What can hang from each mark
k384: k330 k799
k872: k899
k330: k126
k126: k330 k896
k564: k799
k799: k384 k858 k899
k49: k858
k899: k799
k896: k126 k564
k858: k49
k340: k872

Each row was made from one small tree. The marks that hang from a mark follow it in brackets, in the order of their numbers. Every link used is in the known rows. Write each row's tree.
Known rows
k858{k49}: [ -7.4  40.6  30.3  10.1 -14.5 -23.7  14.1  18.3   2.4  -6.6  34.1  -0.9
  17.4  -1.3  -1.0 -12.3   6.5  27.6  -3.7   0.0  13.4 -13.5]
k340{k872}: [-41.7  12.0  31.1  -2.2   0.5   1.1 -40.6  19.3 -15.1   0.0  66.0 -43.2
 -50.0 -10.5 -23.2 -35.1  12.1  43.1   7.7 -21.9   7.9 -26.2]
k49{k858}: [  1.6  41.3  -5.1   1.9 -13.1 -13.9   3.0  14.3  -0.9 -11.2  54.2  -8.7
  -5.4  -3.9  -0.4 -28.9   7.7  -5.9  15.8 -18.7   5.0 -36.0]
k899{k799{k858}}: [ -7.9  25.7 -13.8  -2.0 -30.2 -39.5   7.7  15.1  15.1   4.0  12.0 -11.7
 -21.9 -16.8   3.3  -5.7 -15.4 -23.5   5.8 -32.3 -27.8 -44.2]
k126{k330 k896{k564}}: [-17.2   8.4  10.4   8.9   3.4   5.8  -9.6  32.1 -12.3   3.4  18.7  58.0
 -60.0 -10.7  -6.7 -39.8  44.7  23.8   7.8 -20.3  -2.3  33.0]
k330{k126}: [-13.2  31.3  25.9 -16.0 -12.6  -4.1 -10.8  -6.6  24.0  -4.9  55.6  -0.1
  -5.0   1.8 -10.2  -8.0 -10.1  32.6  -2.7 -20.8  -3.5  -1.1]
k872{k899{k799{k384{k330} k858}}}: [  0.1  -2.7  -8.5 -14.9  25.2   8.3   3.0 -14.5 -18.8  -9.9 -21.9 -17.8
  -0.3  -6.7   9.3  12.4  -1.4  -0.3  13.6  -3.1 -28.6 -51.3]
k799{k384{k330{k126}} k858{k49} k899}: [ 36.0  -3.8  -8.0   0.7  15.9  -2.7  26.0  -9.7 -13.4 -17.3 -46.0   7.6
  78.8  14.9   1.8  44.1   5.7   0.1  17.2  30.3   1.1   9.8]
k384{k330{k126} k799{k858{k49} k899}}: [ 57.6 -26.5  15.9  21.4  11.4  16.5  24.9  -3.2  -0.3  20.1 -37.1  -4.4
  55.6   1.5 -19.4  26.1  -4.9 -15.0  14.1   7.2   9.4 -12.1]
k799{k384{k330{k126}} k899}: [ -1.5  -6.3  11.8 -24.1  35.2  33.8 -12.4 -16.6 -19.1 -20.0  -2.9  -9.0
  20.7   0.0 -16.9  21.2   8.8  28.3  19.0  21.2   3.9   7.1]
k340{k872{k899{k799{k384{k330} k858}}}}: [-20.8 -22.7   3.2  -8.1  35.9  14.6 -27.2 -15.9 -28.3  -4.3  -8.4 -58.1
 -26.7  -6.5  -9.0   1.8   2.7  15.5  10.3 -11.2 -14.6 -57.5]
k126{k330 k896}: [-11.5   9.7  15.2  17.2  11.2  -5.2 -14.5  42.5  -1.1   2.4  23.6  36.7
 -62.1 -40.2  -9.7 -48.2  53.2  37.3  11.6 -22.4  12.3   3.0]
k799{k384{k330{k126{k896}}} k858{k49} k899}: [ 25.4 -21.1 -10.4  11.4  29.3  -6.9   8.3  -9.0 -10.5 -11.0 -50.9  32.2
  62.6   3.7   7.7  33.4  25.6   3.4  -8.4  33.3  18.3  27.7]
k330{k126{k896{k564{k799{k858}}}}}: [ -9.0   5.3  -7.2   3.4 -31.4 -10.0 -10.1 -15.8  41.9  16.9  25.4  27.5
 -13.3   9.0  11.5  -4.2 -18.8 -14.1 -27.2 -19.8  -2.8  44.7]
k126{k330 k896{k564{k799{k858}}}}: [  4.5  -0.9 -12.5  23.3 -21.3  -5.5   4.0  38.1   9.4  16.3  -0.9  38.5
 -54.9 -18.1   6.8 -32.9  24.6 -12.2   6.0 -22.9  -6.2  29.7]
k330{k126{k896}}: [-23.3  14.7  23.1  -3.6   2.8  -7.1 -26.6 -10.3  28.6   2.8  49.3  24.6
 -22.0 -12.2  -3.7 -18.7  10.0  36.4 -25.4 -17.8  13.9  19.0]
k799{k384{k330{k126{k896{k564}}}} k858 k899}: [  4.0 -28.6 -29.2 -16.1  29.3  27.4 -13.2 -16.5 -20.4  -9.4 -38.0  46.3
  24.3  25.8   6.1  34.7  18.3 -12.2   6.4  16.3 -14.7  53.4]
k799{k384 k858 k899}: [  5.2  -4.2 -51.3 -24.3   3.2   0.8 -10.7  19.7 -16.9 -23.6 -11.3   0.2
  18.4  12.8  25.8   6.5   7.0  -9.4  18.8   4.7 -30.1  -8.7]
k896{k126 k564{k799{k384 k858}}}: [-15.6   4.1 -18.3 -26.6 -40.2  -6.8   8.7 -12.7  20.3  -3.1  29.1 -11.5
  -4.5  45.8  20.4  -0.9 -42.4 -14.0 -11.4  -1.4 -10.4  26.6]
k564{k799{k384{k330{k126}} k899}}: [ -3.8  -5.1  20.1 -19.6  23.8  36.0  -9.1 -23.4  -1.3  -9.5   0.8 -34.2
  10.0 -13.6 -15.9  11.5  -8.0  23.4   9.7  25.9  21.5   1.2]
k899{k799{k384 k858{k49}}}: [  8.1  30.2 -16.1   9.7 -29.1 -59.4  34.9   5.7  16.8 -13.3 -27.2  -5.6
  26.8   0.3  15.1  11.2 -17.5 -28.1 -22.8  10.9  -3.7 -36.2]
k899{k799{k384{k330{k126}} k858{k49}}}: [ 21.3  20.0  16.0  13.8 -12.3 -43.3  43.7 -20.4  16.1 -10.5 -43.2  -2.4
  49.4  -3.8 -12.1  36.9 -18.8 -21.5 -12.8  18.3   8.8 -23.6]
k899{k799{k384{k330} k858}}: [ -1.5  11.2  -5.2   1.2  -1.5 -21.3  20.3   9.5 -18.0 -13.7 -24.0 -16.9
  -8.5 -20.8  -8.1  11.2  -2.6 -27.4  14.8   7.1  -9.1 -46.4]

Which tree is each row?
[ 21.9   5.0 -38.4  -4.5  -1.5 -20.2  16.3  17.6 -13.3 -21.5 -31.2   7.7
  59.2  18.6  28.3  17.4   6.7  -5.5   5.8  21.1 -11.6  -4.7]  k799{k384 k858{k49} k899}
[-30.5  14.1  15.9 -11.4  -4.8   1.3 -23.4 -19.0  22.7   3.2  45.0  46.6
 -20.8  17.8  -2.1  -7.5   3.1  19.3 -26.4 -17.7   0.9  49.6]  k330{k126{k896{k564}}}
[-49.6   2.3  28.0 -17.8  21.3  10.8 -49.3 -18.6  -1.4  11.0  50.7 -59.7
 -58.9 -12.5 -10.3 -29.3  -6.6  48.3  -7.4 -43.6 -14.3 -54.3]  k340{k872{k899{k799}}}
[ 24.6 -53.7  -7.9   3.1  27.1  46.1 -14.0 -11.0  -9.0  26.3 -27.2  34.1
  -1.2  12.8 -12.9  16.1   6.8 -26.4   3.6  -4.7  -7.6  33.3]  k384{k330{k126{k896{k564}}} k799{k858 k899}}
[ 27.7 -14.0 -20.7  28.4  -7.8 -12.6  15.7  32.0  -0.7  19.9 -43.1  43.0
  -3.7 -11.8  13.4 -14.8  28.9 -10.6   7.5  -3.0  -2.2  40.1]  k126{k330 k896{k564{k799{k858{k49} k899}}}}
[ -7.2  19.2 -10.6  -2.5 -42.3  -6.6   7.5  13.8  10.2   4.9  28.3  -4.5
 -14.5  11.1  10.4  -9.4 -21.0 -23.3   5.4 -17.9 -22.3   6.3]  k896{k564{k799{k858}}}
[-32.5  11.1  23.4  -5.4 -16.8   6.1 -19.0 -26.7  38.8  13.2  50.4  17.8
 -32.9   2.6  -4.0 -16.2 -15.6  15.9 -38.7 -14.4  18.2  48.5]  k330{k126{k896{k564{k799}}}}
[ -9.5  23.4 -29.9  -8.0 -23.3 -39.1   9.2   8.3  11.3 -16.3  -9.2 -10.8
 -13.2  -3.1  12.2  -0.9 -16.9 -29.9  -7.8  -6.8 -21.1 -40.1]  k899{k799{k384 k858}}
[ 13.9  19.2   6.8  21.4  -8.9 -40.3  44.6   7.1 -13.5 -13.2 -44.9 -10.3
  31.1 -11.9  -7.5  20.4  -3.7 -27.6  -0.4  22.2   9.0 -41.2]  k899{k799{k384{k330} k858{k49}}}
[-10.9  15.3  43.9  -4.1   3.2  18.5   4.3 -22.7  11.7 -13.2  22.7 -32.9
  -2.0 -16.7 -25.6  -0.2 -16.5  24.7  -6.3  22.0  34.7  -5.8]  k564{k799{k384{k330{k126}}}}
[-12.2 -10.5  -6.8  12.3   0.8  11.0   1.8   5.2 -18.1  -4.6 -12.9  14.5
 -17.6  -2.5   5.2  -2.3   9.8 -24.1  -6.7  22.5  14.8  25.5]  k126{k896{k564{k799{k384{k330} k858}}}}
[ 42.0  -4.0  28.3  41.3  -6.6  -2.0  36.7  28.0 -18.0  15.1 -15.9  -8.9
  24.8  -6.1 -17.3  -1.9   4.6 -20.1  14.8   7.3  18.3 -40.1]  k384{k330 k799{k858{k49}}}
[-12.6 -19.7  19.1  -7.3  36.8  32.5 -25.0 -25.6   2.6  -1.3  -6.6  -8.2
  -7.5 -27.1 -10.4  -1.2   9.3  27.1 -11.9  27.5  39.2  23.8]  k564{k799{k384{k330{k126{k896}}} k899}}
[-12.2  -1.8  -7.5   0.5   7.9 -26.1 -14.9 -18.3   3.2  -4.4 -11.1 -45.2
   7.9  13.3  16.2   1.2 -12.3  15.8 -27.1  -9.1  -8.5 -48.8]  k340{k872{k899{k799{k384 k858{k49}}}}}
[ 12.5 -16.3 -15.6 -17.7   2.6  30.7   5.8 -22.5  -6.9  -7.3 -29.0  -6.8
  29.8  19.8  -2.7  35.4 -18.1 -22.0  16.0  20.6 -13.7  31.8]  k896{k564{k799{k384{k330{k126}} k858 k899}}}
[-32.1   9.6   9.6 -12.6 -11.5   6.4 -19.8 -35.0  37.0  -7.1  28.5  19.5
 -23.3  11.9   4.3  -9.0 -17.5  10.7 -51.5   8.0  24.9  51.1]  k330{k126{k896{k564{k799{k384}}}}}
[  8.6 -27.1  28.2   1.4  36.8  53.7 -10.6  16.0 -37.1  15.8   5.3 -25.5
 -19.6 -19.2 -28.9 -15.2  13.7   8.2  32.2   0.3   8.8 -33.6]  k384{k330 k799{k899}}
[ -1.9 -28.1 -17.9 -27.3   0.9  31.0   7.2 -16.9 -19.3   2.4 -10.3 -20.7
   9.4  35.4   7.2  19.8 -21.1 -14.1  25.5  15.2 -11.2  25.9]  k896{k126 k564{k799{k384{k330} k858 k899}}}
[ 17.9   0.3  20.2  32.9  -3.2 -21.4  25.3 -14.7  21.6  -1.9 -24.7   7.9
  37.0 -13.7   0.4  12.7  -1.1  -2.4 -29.4  32.4  46.6  17.9]  k564{k799{k384{k330{k126{k896}}} k858{k49}}}
[-15.9   8.2  18.4  16.1  -9.7   7.8  -6.9  27.0   6.4  13.8  21.9  32.9
 -73.1 -27.8 -10.2 -47.5  27.0  19.3  -3.5 -16.9  14.7  30.8]  k126{k330 k896{k564{k799}}}
[ 45.4 -16.0 -17.5  15.7  -6.1  -1.1  12.0  21.6  -1.2  15.3 -21.4  -6.0
  33.7   6.4   8.4  -2.3  -4.9 -21.9   4.1  -2.3  -4.5 -25.7]  k384{k799{k858{k49} k899}}
[ 26.1 -24.3 -28.9  -1.1  -0.7  20.1 -10.0  26.9  -6.7  15.4  -2.8  -9.2
  -7.5   0.2   5.6 -14.0  -4.2 -23.1  17.7 -17.9 -21.3 -31.8]  k384{k799{k858 k899}}
[  4.2 -28.0  -5.7  -0.7   9.9  27.0 -10.5 -15.9   0.5  21.8 -15.2  17.8
   1.9  -2.3  -3.6  17.8   0.1 -12.7   9.5  -2.0  -6.2  45.4]  k384{k330{k126{k896{k564{k799{k858 k899}}}}}}
[-24.7  -4.5  -1.6 -11.3   8.1  -5.0 -37.5  -7.4  -1.1  14.0  27.6 -51.6
 -43.6  -6.1   3.5 -15.7 -11.4  19.8   2.0 -47.8 -36.2 -56.2]  k340{k872{k899{k799{k858}}}}
[ -0.6  12.8  -5.3  -4.6 -45.1 -26.4  33.7 -15.5  25.6  -2.5   9.7  -5.6
  33.9  52.8  24.8   7.6 -43.0 -14.4 -26.7  13.5   7.6  30.2]  k896{k126 k564{k799{k384 k858{k49}}}}
[ -8.1 -17.2 -36.6  -5.5  -6.0  10.4 -20.1   9.2   1.3  16.8   0.1  18.3
 -20.6   0.5  23.9  -9.9   2.2 -18.8  -0.6 -12.6 -17.4  36.0]  k126{k896{k564{k799{k858 k899}}}}
[ 28.7  -4.1 -15.0   9.5  20.4  -2.5  25.9  17.6 -40.1 -21.0 -50.2  -0.9
  62.1   4.9   6.4  28.5  21.8  -5.4  28.9  34.3  -1.7 -10.9]  k799{k384{k330} k858{k49} k899}
